Each row comes from the steps of one path. Every step used is in the known rows, and no mark comes twice. Write the path behind each row, first mark first.
In the rows, zero is written as 128.
Known rows
p-c-u-x: [121 120  75 135  88 101 134  87 142 121  89 118 116 101  79  81 112 161
 153 127]
u-x: [118 128 109 148 119 101 137 101 128 123 105 113 118 119  94 104 129 146
 152 137]
c-u-x-p-r: [120 100 106  93 105  96 125 113 140 154  77 142 122  85 106  97 107 169
 197 122]
c-m-r-p: [107 107 233 158 119 133 132 102 116 143  96 170 127 128 150 125  79 140
 159 139]
x-p: [103 108 148 146 138 113 134 130 128 158 111 138 126 158 137 113 102 141
 149 129]
p-r-m-c-u: [147 125  66 152  98 108 138  88 190 136  84 186 121 118  95 125  80 141
 160  94]
w-x-p-c: [111 101 162 125 148 119 126 147 156 170  99 102 124 120 101  90  97 145
 149 135]
r-p: [104 117 196 181 106 117 146 131 117 147 120 144 124 147 133 105 110 131
 160 126]
m-r-p-c: [109 113 221 174  85 138 139 119 136 158 109 148 122 129 116 120  83 138
 161 135]
r-p-c-m: [112 103 204 170 123 116 131 118 126 149 108 143 123 153 120 107  79 141
 132 137]
x-w: [112 128 104 139 115 101 138  99 123 145 114 113 108 124 117 137 141 134
 119 124]
e-x-p: [115 112 113 143 143 108 122 151 144 140 101 139 128 124 120 111  88 151
 141 131]
m-r: [111 126 159 141 124 134 137  99 132 141 104 153 118 125 126 129 102 136
 150 134]
p-r-m: [138 118 122 133 136 110 131 110 159 164 102 166 114 135  92 144 103 133
 158 122]
e-x: [122 129 101 149 142 110 129 135 143 121 107 139 118 113 104 107 106 143
 131 132]
u-x-e: [119 142 112 163 119  91 138  85  84 129  98  85 127 129  92 101 137 149
 126 135]
p-r-m-c-u-x: [154 128  34 144  81  92 135  75 190 123  74 157 122  97  69 117  89 156
 175 104]
u-c-m-r: [121 110 191 127 135 128 121  67 127 141  78 168 123 135 121 153  80 148
 125 134]
m-r-p-c-u: [105 111 187 163  66 136 138 107 140 144  90 168 124 112 122  97  77 151
 174 121]
w-x-p-r-m-c-u: [142 104  87 124 123 107 126 120 209 162  68 161 130  96  96 104  73 152
 188  98]

Which path is each row?
[119 112 168 129 137 132 121  88 132 146  94 155 117 128 115 135  70 145
 119 148] => p-c-m-r
[145 114 106 156 121 105 132 119 187 171  97 167 128 148 102 151  67 139
 160 108] => x-p-r-m-c
[143 107  98 132 139 101 115 151 178 166  89 168 125 110  89 147  76 150
 164 125] => e-x-p-r-m
[120 117  66 152  79  96 139  96 160 116  83 131 133 117 113  88  88 164
 165 108] => m-c-u-x-p
[157 133   4 134  55  80 133  60 188 130  72 133 112  74  66 141 115 159
 160  94] => p-r-m-c-u-x-w
[114 115 172 127 149 130 125  83 127 136  94 165 121 125 138 134  86 141
 134 144] => c-m-r
[108 113 188 185  96 120 142 131 129 158 120 131 121 148 110 104  93 135
 147 130] => r-p-c
[117 129  78 163 100 115 145  92 159 117  98 158 123 131 125  93  91 140
 142 101] => m-c-u
[123 123  49 124  62  88 131  75 141 125  85  93 107  84  76 110 132 163
 135 122] => p-c-u-x-w
[113 134 159 144 161 110 135 112 102 148  97  87 127 117 105  80 134 136
 130 130] => w-x-e
[113 115 100 141 103 117 137 103 145 135  98 146 115 128 107  87  97 148
 136 120] => p-c-u
[120 100 153 120 115 115 113  89 133 149  77 129 127 112 103 132  66 167
 147 155] => u-x-p-c-m-r
[116 118 129 145  19 110 135  80 135 136  78 113 117  66  95 119 112 165
 172 120] => m-r-p-c-u-x-w
[157 119  71 156 126 101 121 144 205 155  89 165 129 116  84 149  55 148
 154 110] => e-x-p-r-m-c
[135 102  76 114  97  90 124 103 168 153  69 157 126 105  88 118  96 168
 195 116] => c-u-x-p-r-m
[141 108  77 147 102 105 131 107 196 156  79 186 129 129 110 129  60 150
 172  92] => x-p-r-m-c-u
[125 100 141 123 140 125 104 125 151 146  79 155 129 102 114 134  42 162
 127 151] => e-x-p-c-m-r
[135 120  38 172  77  94 137  83 186 119  73 146 137 133  96 110  76 160
 164 103] => r-m-c-u-x-p
[113  92 197 101 159 133 111 117 149 167  78 132 127 101 117 112  69 155
 148 150] => w-x-p-c-m-r
[144 151  30 191  74  85 142  50 144 106  72 120 137 134  76 101  95 154
 134 102] => r-m-c-u-x-e
[155 143  33 163  81  82 135  62 152 131  67 134 131 103  63 114  93 157
 154 101] => p-r-m-c-u-x-e
[117 103  82 138 112 108 119 141 165 138  84 147 125 108 107  87  70 166
 142 121] => e-x-p-c-u
[111 102 248 157 106 132 128  87 122 149  82 171 130 138 133 142  71 147
 150 129] => u-c-m-r-p
[133 112  75 116  86  95 131 106 165 140  78 143 128  88  98 102  88 166
 185 106] => m-c-u-x-p-r
